Each row comes from the steps of one walk. Every step used is in the known rows, and no mark comes twice. Write the walk behind each row, first mark first.
Known rows
x -> h -> d -> l -> s: [-20   2  -6 -19 -13   8   6  13 -10  14   0  -6   2 -11 -21   9  21  12
 -17  10  -7  15  14  -3   0   1   9   8  -2]
b -> s -> g -> p: [-12   5 -11  -1  -6 -20 -11  -2   0  15  -7  -9   0 -10  -4  -4  13   5
 -10  -3  -8   2  -6   5  -7 -12   1   8  17]
d -> l -> s -> b: [-31  -8   6 -11 -19  14  -4  15  -6   5  -1   1   0   5 -15   7  -8  11
  -9 -12   3  13  14  10  -1  10  12   9  10]
s -> g -> p: [ -6   2  -5  -1  -5 -18 -12  -2  -7   6  -6 -11  -1  -1  -1  -2   1   5
  -7   1   6  -1  -4   2  -6 -11   6  14  11]
s -> g -> p -> h: [ -7   8  -6   4  -4 -22 -12  -5  -4   4   1  -9   0   0  -5  -5  -2   5
 -17  11  -8   4  -9   1   1  -5   2  15  16]
l -> x -> h -> d: [  2   5 -16  -1   4  -6   2  10   0  13   2   3   3 -19  -7  -7  17  14
 -12  10  -5   3   7   4  -2   2  20  -9  -7]
v -> s -> g -> p: [-16  -1  -7   8  -5 -25 -11  -5 -11  11  -9  -7   0  -1  -7 -18  12   5
 -13   5   5   2  -1   0  -7 -15   4  10   7]
x -> h -> d -> l: [-17   6  -9 -10   0   8   6  10  -5  11  -1  -6   3 -16 -10   5  18  18
 -13   9  -9   4  12  -2  -3   0   4  13  -1]
l -> s: [ -8  -4   4 -10 -16  -4  -7  11  -7   4   0  -5   0   6 -10   2   2  -6
 -12   1   5  10   9   0  -2   3  11  -1   4]
g -> p -> h: [-16   5  -2  -7  -5 -18  -7   0   4  -1   1  -2   3   2  -8  -4  -8   2
 -28  10  -3   7  -5   0   0  -4  -3   7   7]
l -> x: [ -2  -3  -4   1  -5  -8  -6   7   3   3   3   3   3  -2   0  -5  -2   5
  -8   4  10  -3   4   8  -3   5  19 -12   3]
x -> l -> s -> g: [-11  10  -1 -10 -20  -8  -6  10 -12   8  -1 -22  -1   8 -10   9   3   6
  -4  -1  -3   4  10   3  -2  -2  19   2   9]
p -> h -> x -> l -> s -> g: [ -9  14  -4  -4 -16 -13  -8  15  -3   4  -1 -19   0  13 -12  -1  11   7
 -20   3 -16  11   0   1  -2  16  13  -3  14]
b -> s -> l -> x -> h: [-14   9 -16  -6  -2 -15  -5  -1   9  14   2   4   7 -27  -5 -11  18   7
 -13  10  -9  -9   4  12   3   7   8 -19   9]
l -> s -> g: [  0   0   0   1 -15  -9 -12   5 -16   9   0 -11  -2   3  -8   2   7  -1
   0   1   0   7   4   0   0   0  15   6  13]
v -> s -> l -> x -> h: [-18   4 -11   2  -1 -18  -5  -1  -3  11   0   5   6 -17  -9 -26  17   8
 -17  19   3  -7   8   8   2   4  13 -18  -1]
p -> h -> d -> l -> s -> b: [-31  -4   3  -4 -13  13   1  16  -4  14   4   1   0  -4 -25   6  -3  12
 -21  -2 -12  24   7   9   2   7  10  13   9]
v -> s: [-14  -1  -2   7  -1  -9  -4   3  -7   6  -4  -1   1   0  -6 -17  10   2
 -14   3   2   4   9  -1  -6  -4   6  -1   3]
b -> s -> l -> x -> h -> d: [-11   8 -16  -3   3 -11   0   4   8  24   0   1   4 -36 -11  -9  28   7
 -16  14 -10  -2   2  11  -1   2  11 -19   4]
h -> p: [-4 -2  3  6  3  1  0 13 -2  7 -3 -3  0 20 -2 -1  8 -3 -9 -3  7  2  5  7
 -3  2  4 -8 12]
s -> b: [-14  -6  -1   3   3   4  -8  10  -2   2  -3   2   0  -2  -3  -6 -12   7
  -2 -13   0   3   8  10  -4   5  11   7  10]
d -> l -> x: [-17  -1  -1  -5 -12  -1  -1   7   2   5   3   2   5   1  -3   3  -2  17
  -9   3  12  -3   5   9  -2   6  14  -5   4]
h -> d: [ -2  -2  -1   1   5  -1   0   9  -2  10  -3  -8  -2 -10  -6  -1   9   3
 -10   4   3   4   5   0  -7  -4   8   4   3]
d -> l -> s -> g -> p: [-24  -2   1 -15 -27 -11  -8   4 -13  11  -4 -12  -1   5 -14  11   5   8
 -13   2  10   8   0   3  -3  -9   6  16  10]
g -> p -> h -> x -> l -> d: [-23  10   1 -22 -14 -18   0   9   0   4  -5 -14   0  19  -9   4 -10  15
 -35   2  -3   4  -2   2  -4  14   7 -13  -9]
x -> l -> s -> g -> p -> h: [-19  15  -3 -15 -23 -21  -8   5  -6   5   0 -20   1  10 -17   7  -4   6
 -25   9 -10  10  -2   4   2  -8   8   6   9]
p -> h: [ -7   6   0   3   1  -9  -6   1   2  -2   6  -1   2   0  -5  -5  -5   1
 -18   9 -13   6   0   0   2   6   2   4  12]
b -> s -> l: [-18   3   0  -4  -2 -10  -7   1   5  10  -3  -6   1 -18  -4  -5   9  -4
 -12   2  -2  -7   1   8  -3   1  -2  -5  17]
p -> h -> d -> l -> x: [-13   3  -3   3  -6  -1   4   7   6  13   8   1   3  -9 -13   2   3  16
 -24  15  -1   8  -2   8   1   5  13  -1   5]

Which walk is each row?
[-14  13   3 -10 -10  -7   0  11  -3   5   0 -14   0  18  -6   2  -7  15
 -24   0 -12   3   4   3  -2  25  14 -15  -4]
p -> h -> x -> l -> d
[-18  -4  -1   8  -4 -18  -8   0  -1  12  -1   3   3  -9  -6 -21   8   2
 -15  13  18  -6   3  11  -2   1  15 -19   2]
v -> s -> l -> x
[ -7   2  -5  -2 -12 -18  -8   4  -9  17   0 -11  -2  -4 -20   3  10  -1
 -25  12  -7  20  -9   0   0 -10   9  11   8]
l -> s -> g -> p -> h -> d
[-17   6 -12 -10  -9  -1   1   5   1   5   5   3   8  -8  -4   0   8  22
 -10   7  -2  -1  10   6   1   8  13  -4   1]
d -> l -> x -> h
[ -5   4 -10  -5   4  -9  -1   6   2  16   1  -1   4 -25  -8  -7  16   8
 -12  18   5  -5   4   9   0   2  15 -12  -2]
s -> l -> x -> h -> d
[-14   8  -2 -11  -2  -6  -1  19   6  -2  -9 -15   1  10   0  -3   6  10
 -16  -6   2  -3   9   1 -13  13   7  -8   4]
h -> x -> l
[-18   1   6  -7 -11  -9  -4  -6  -7  19  -2  -7  -2 -10  -6   1  -1   0
 -10   1  -3  -5   2   9   2   8   7 -16   6]
b -> s -> l -> d
[-15  16  -8  -6  -5 -23  -9  10   4   2  -6 -19   0  10  -5  -6   5  13
 -26   4 -10   1  -7   3  -8   5   3   5  11]
s -> g -> p -> h -> x -> l
[-17   7  -8  13  -4 -27 -11  -8  -8   9  -2  -5   1   1 -11 -22   7   5
 -24  14  -9   9  -7  -1  -1 -10   2  12  13]
v -> s -> g -> p -> h
[ -6   2  -6  17  -1 -15  -9  -3 -15  11  -4  -8  -1  -2  -4 -19  16   3
  -3   4  -2   1   5   0  -5  -5  11   6  13]
v -> s -> g
[-21  -3   0 -13 -20  -7  -2   8 -14  20  -6 -15  -3  -4 -19  13  15   9
 -17   6  11  12  -2   3  -6 -14  10  18   5]
h -> d -> l -> s -> g -> p
[-16   4 -10  -2  -6   3   7  14   1  12   5   5   6  10  -4   0  15  16
 -11   4   1   2   9  11   3   8  11 -14   4]
d -> l -> x -> h -> p
[-16   5   2 -20 -16  -4  -4  24   1   1  -7 -15   0  15  -9   4  10   4
 -21  -5   4   5  10   0 -10  13  13 -13   0]
h -> x -> l -> s
[ -5   5  -8  -1   6  -1   2  12  -4   8  -1  -1   3  11  -2  -5  16   3
 -10   2  -8   4  10   3   1   3   3  -6   8]
x -> h -> p
[  0   4 -13   2   2  -5   3  13   3  12   3   7   5   9  -2  -8  16   7
  -9   3   0   0   7  10   3   7  16 -20   5]
l -> x -> h -> p
[-23   2  -4  -9  -9 -12   2   5  10  13   4   1   5  -7 -15   5   0  18
 -33  17   6   9  -7   8  -1  -5   7   1  -2]
g -> p -> h -> d -> l -> x
[-12   3  -2  -4   4 -14  -2   5   4   8  -1  -4   0  -7 -13  -2   1   2
 -32  13  -3  11  -7   0  -3 -10  -2   9   2]
g -> p -> h -> d
[-18   6   4 -20 -19  -4  -1  14  -4   1  -1 -16   2   9 -13   9  -2   3
 -16   0   3   6  14   2  -3   0  12  -7   0]
x -> l -> s
[-12   6   3 -16 -11  -3   1  15  -7   8  -7 -17  -3  17  -2   5  -4  14
 -15  -8   3  -4   9   4  -8  20  18 -16  -9]
h -> x -> l -> d
[-23  -7  -3  12   1   1  -7   8  -6   7  -6   6   0  -2  -9 -22  -1   9
  -8  -9  -1   9  12   8  -5   2   9   3   7]
v -> s -> b
[-17   5 -10  13   1 -30 -13   2  -3   9  -8  -5  -2   5  -9 -27  20   6
 -28   9  -6  10 -10  -3  -7   3   1   6  13]
v -> s -> g -> p -> h -> x
[-12  11 -15   5  -2 -26 -14   2   8  12  -7  -6  -1  -6  -6 -13  21   4
 -24  -1 -22   9 -14   2  -6   6  -3   2  23]
b -> s -> g -> p -> h -> x
[-10   3  -4  -4 -13 -25 -15  10  -4   7  -4  -8  -2  10 -13  -5  13   0
 -26   5  -5  15 -11  -1  -4   9   6   4  13]
l -> s -> g -> p -> h -> x
[-12  12 -12   5  -5 -25 -12  -8   3  12  -1  -7   1  -9  -9  -8   8   3
 -20   5 -24   8 -11   4   1  -7  -3   9  21]
b -> s -> g -> p -> h
[-25   5  -1 -11 -13   0  -7  26   6   1  -2  -7   2  15 -16  -3  -3  10
 -26 -11 -15  16   8  10  -3  23  11  -6   9]
p -> h -> x -> l -> s -> b
